Known rows, with every step that occurs
kulo zasop gudib sagami supan: [  9   5  -7  11  -5   4 -14  -8   9  11  -3   5 -29 -12  -1  10  19  11
  -4  -8   9  13  26 -16  21   3 -18 -10   8]
kulo duzoget zasop gudib: [  5  -9   5  34   4  -5   6   6   2  12  -6 -18  26  13 -12  -2  -7   2
  -6  -1   8  17  -2  -5   9  -7   5   8  18]
gudib supan: [ -1  -2  -2 -13  -6  13  11   8  -9   9  -4   3 -11  10  26 -13   4  14
   3  -5  -4  -7  -3   4   7  -5 -22  -7  -1]
kulo supan zasop: [  1   4 -14   8  -9  -4  29  -6   9  16  14  -4 -17   7  13 -14 -12   5
   0  -2  -2   4  -3  -7  -2  14   3   3   0]
liro sagami duzoget gudib supan zasop: [  3   3 -11  -6 -15   3  -7 -17   4  -6   9   3  -7  -2   1   1   3  -4
  18  -7   3 -17  -9   5  -8   4  -6  11 -18]
duzoget zasop gudib kulo supan: [ 18 -14  -4   8 -13 -10   6  21  22   8  22 -21 -11  30   5  -7  17   2
  10   4 -13  38   7 -11   5  -2  12  -2  10]
zasop duzoget gudib: [ -7   3   6  -8  19   8  -4   8 -15   8 -23   6  12  -7   0   1   7 -12
   8  -1  -3 -21 -21   6 -10   3 -13   7 -11]
kulo zasop gudib: [  0  -2  -5  17   6  -5  -4  14   2  25  -5 -11 -11  10  -2  -9   8   6
  -3 -13   9  18  10 -19  12   2 -15 -15  12]
liro sagami supan zasop duzoget gudib kulo: [  3  -7   1 -12  -9   0 -13  -8  17  -5  -5  23   1  -9 -23  26  17 -14
  12 -11  -8 -19  -7  -6 -18   6   3  25 -19]
gudib duzoget zasop: [ -4   5   1  12  -4 -10   9  15   1   8   7 -12   6  23  10  -7 -12  18
  -4 -10   0  15  -3  13  -1 -24 -11  -4  13]
duzoget zasop: [ -2  -1   8  19   0 -13   8  11  -3  13  -1 -15  -3  21   7  -4  -7  19
  -3 -10  -7  16 -17  10   4  -6  -1 -11   9]
supan sagami: [-7  4  2  6  4 -6 20  0 -3 -4  2  2 -3  0  6 -8 -9  8 -6 10  7 -6 -9 -9
  4 -4  0 -8  3]
supan zasop duzoget: [  8   1   3   6   8 -14  18   0  -4  13 -15   6   9   0 -17   0 -16   3
  -1 -11  18 -21 -13   0 -10   7 -12   1   2]
supan duzoget gudib: [-27  15  -4 -13  10  10   0   7 -14   3  -3  -5  10   0  15 -15 -10 -17
  -6   2 -16 -12   4  -2  -2  -4 -12   9 -13]
duzoget gudib: [-20  10  -2  -7   7   8   1  10 -12   8  -7   2  -6   1  17  -6   9  -4
   5  -1 -12  -5 -17   2   1  -5  -7   1 -10]
liro sagami: [-18  -7  15  10   9  -2 -10  -2  -4  -3  -7  -5  -1   0  -6  -1   7  21
   2  -5   4  -4 -16   1   9  -3  -5  -8   1]
supan gudib zasop duzoget: [ -4  -2   4 -22  21   6   8   4 -15   9 -20   0   4  -3  -2  -2  -8   6
  -2  -4  18 -15 -23   8 -18  13   0  -3  -5]
zasop duzoget gudib kulo: [ -6  -2   3 -27   5   2  -6  20  -7  -2 -13  16   9  -1   0   3  18 -16
   8  -3  -8 -20 -12   1 -19  -7  -5  12 -14]
duzoget gudib kulo sagami supan: [ -8   4  -6 -14   1  23  -4 -11  -7 -11  16  14 -10 -15  25  13  24 -10
  -8   8 -20   2   2  -6  -4   0  15   1 -19]
sagami duzoget zasop: [ 17   1  11  19   2 -13   2   4  -7   6  -2 -25   3   8  10  -4 -12  10
   0  -5  11   9 -24  17   3   5   8 -12   5]
gudib zasop duzoget: [  1  -9  -2   0  16  -7   4  -6 -16  16 -20   1  11  -4  -6   2 -14   9
  -7  -8  17 -14 -28   8  -6  11 -15  -6   3]
duzoget zasop gudib supan sagami kulo: [ 28  -9   2   2 -23  -8   9   8  18  -1  18   4  -4  26  -8   2   2  -5
   9  17  -3  33  17  -3  17 -11  14  -8  20]
zasop duzoget: [  4  -6  13  -1  20   2   5   8 -14  10 -26   2  15  -6  -3  -1  -2   5
  -1  -2  12 -19 -19   6  -3   3 -14  -3   1]
kulo sagami supan gudib zasop duzoget: [  6  -4   2  -9  29  29   6 -28 -19   2  -9   5   3 -25   6  16  -4   6
 -15  10  16  -8 -14   4 -11  28  14  -7 -11]
liro sagami kulo supan duzoget: [ -8 -12   9 -11  -7  11 -10 -12   5  -9  10  -2  15  -8   0 -10  -5 -12
  -5  17 -12  11  16   0   8   9  19   6   0]
supan sagami duzoget zasop: [ 19   3   5  25  -1 -19  13  -4   0  -6   8 -19   4   7   3  -3 -22   6
  -2  10  12   7 -19   6   1   3  16  -9   6]
supan duzoget zasop gudib sagami: [ -3   5   5  19   1 -19  -6   3   7  -9  11 -19   2  13 -18  -7 -12  10
  -4   4   4  14  25  -4  15 -17 -15 -10  12]
kulo duzoget gudib supan sagami zasop: [ -7  11 -25   1 -23  13  21  -7   9 -13   3  15  10   0   7  -3 -18 -15
   2   9 -22 -16  23  -2  -7  -4   1  31   4]
gudib sagami kulo: [ -6   7   9 -19 -12  -5  -7  -4  -7 -16   2  25 -13 -14   0   3   5   4
  -1   6   5   2   7  11  11 -17   8 -14   8]

Rows
[  9  -4  -1  -5  -1  13   4  12  -2  13  -1  -5  -8  15  11 -12  16   8
  11   0   6   3   7  -8  20  -6 -22  -8   7]
zasop gudib supan
[ 18 -14  22  36   9 -15 -25   0   7   0   3 -34   9  10 -23   5   7  14
  15   0  22  20 -16   5  18   3  11 -13  12]
liro sagami duzoget zasop gudib
[ 38  -7  -2  33  -5 -10  14  -6  18   1  23 -32   0   9   3 -10  -6  -5
   9  26  13  27  -5 -10  14  17  23  -3  11]
kulo supan sagami duzoget zasop gudib
[ -3   8  -5  -2   6  -6  10   2  -4  12 -12  12   6  -1 -12   3  -7 -15
   8  -8   3 -21 -15   2 -18   4 -10  12 -10]
supan zasop duzoget gudib
[  0  10 -18  -2   1  -6   7 -20 -11  -4   7  -2   1 -13  11  -3 -16 -12
  -2  12  13  -9 -26   0  -7  12  11  -1  -9]
supan sagami duzoget gudib zasop
[-14   4  -6 -33  -5   2   5  31   1   3   0   4 -22  13  14 -10  14   3
  -6 -21  -5   6  13 -11 -24  -4   8  -6 -10]
supan gudib kulo zasop
[  8  -6   4   4   7  -3   0   4   0 -19   2   8  12  -6 -18   8  -6   8
  -6  -1  -1 -10  14   5 -10   0  11  -9   7]
gudib kulo sagami zasop duzoget
[ 38 -14   0   8 -12  -9  -1  13  16   3  22 -30  -4  17   9  -9  13  -5
  13   8   3  29   0  -4   7   9  22  -3   5]
sagami duzoget zasop gudib kulo supan
[-27   6  -7 -18   8  12   0  -4 -12 -23  22   5  14  -5  11  -7  -1 -17
 -18   9 -16  -7  18 -11 -15 -12   7   0 -20]
supan duzoget gudib kulo sagami
[  1  -3   3   7   5   7 -10 -20   9   5 -13  14   4 -15 -20  24   8 -10
  11  -8  -1 -20 -15   1  -7  16  -5  22 -15]
liro sagami supan zasop duzoget gudib
[-17   8 -11  -3  -6   2  -2   5   4 -20  21   6  -9   0   2   4   5  -3
   0  -1 -25   5  17   3  -9  -9  18  -4  -1]
duzoget gudib kulo sagami zasop
[ 20  -1  -3 -12 -19 -10  11 -19  11  -9   6  30  -7 -19 -17   6  -7 -10
   4  10   9  -4  12   4  -9   8  12   4   2]
gudib sagami kulo supan zasop duzoget
[ 14   7   7  16  -6 -20  -6  -7  -5 -15   4 -11  -8  -3   2   1  -9  20
   1  -1  15   4 -11  18   5  -7   3 -15   4]
gudib sagami duzoget zasop
[  0  10   0  10  -7  -4  -3 -14   5  -8   4  -5  -5  -1   7   5 -17  10
 -15   1 -12   4  19   7  12  -4 -10   1   0]
gudib sagami supan duzoget zasop
[-20  -2 -12 -17 -11   9 -26  -2  14  -4   3   7  -5  -5   5   7  14 -18
 -10 -16 -29   2  28 -16 -11   5  -7  18 -22]
liro sagami supan duzoget gudib kulo zasop
[-15  12 -22 -12   2  17  -1 -20 -10  16  -3  -3   1  -9  23   0 -13 -18
 -13  -1 -15  -5  -1   2   3  16 -11  13 -13]
sagami supan duzoget gudib zasop
[-23   7 -18  -7   4  -1   0  -5 -13  14  -2   1  -8   1  15  -2  -3   0
   0  -7  -6   1 -25   6  -5   3  -7  -2  -6]
duzoget gudib zasop
[  1 -10  18  19  10  -8 -16   2   8  -4 -22  -4  13  -4 -34  11  -6  18
  10  -9   3 -15  -3  14   4   7  -4   1  14]
liro sagami zasop duzoget
[  3   3  11 -11  -7  -3 -14   2   2  -9   3  16 -10  -9 -15   4  17  -1
   7  12  15  12  18  -1  24 -17   7 -16  18]
zasop gudib sagami kulo
[  2  -2  -2 -10   3  15   5   8  -4   8   1 -11   8  15   9 -22  -3  -4
  -1   5   3  -3  27 -11  19  -5 -29  -1   2]
zasop gudib supan duzoget
[  4  -6   9   8 -13  -3   6   0  -5   5  -5   4  29   3  -3   7 -16  -8
 -12   1  -4  19  -4  14  -4  -8  28   9  15]
sagami kulo duzoget zasop
[-14  -2   9  20  -1  -9 -13   2  10  -5  -5 -10  -6   5 -17   3  -5  26
   9 -10  -7   0   3  11  13   0   2  -6  16]
liro sagami zasop
[ 16  -7   2  -5  -3 -12   5   2   2   4 -13  25  11 -11 -17   6 -11 -15
 -12   4  11   1   7  -7 -11   6   7  -5   9]
supan sagami kulo zasop duzoget
[-25  16  -4 -10  -2   0  -7  -2  -9 -12   1  15 -18 -11   9  -1  11   3
   5   2  -8 -10  -4   4   0 -17 -12  -3  -8]
duzoget gudib sagami
[-12   7   4 -10   9   1 -11  -4 -11 -13 -16  21   0 -19  -8   8  10  -3
   6   6   3 -26  -8   7  -9 -10 -19   3 -10]
zasop duzoget gudib sagami
[  6  -5   3  -2  12  22  -2 -10   0  -8  19  -6  10  -8   3   1   9 -10
 -20  15   1   6  33 -23  16   0   7  -4  -4]
zasop gudib kulo sagami supan duzoget
[ 12  -3   1 -36   3  17  -3  18   4   9 -19  13 -12  -4   8   8  18  -9
  -5 -18  -1  -9  12  -8 -24  14   5   9 -13]
sagami supan gudib kulo zasop duzoget
[-26  12  -8  -3  -5   8   0 -14 -12 -17  -4  19  10 -26   6   4   2  -9
  -7   5  -2 -21   2  -1  -8 -17  -4  18  -9]
kulo duzoget gudib sagami
[  7 -15  -1  10 -15  -4 -15  10  35  -8  19 -14 -12  14 -18   0  21   8
  20   2 -12  20  26 -10  16   3  16   4  16]
liro sagami zasop gudib kulo supan
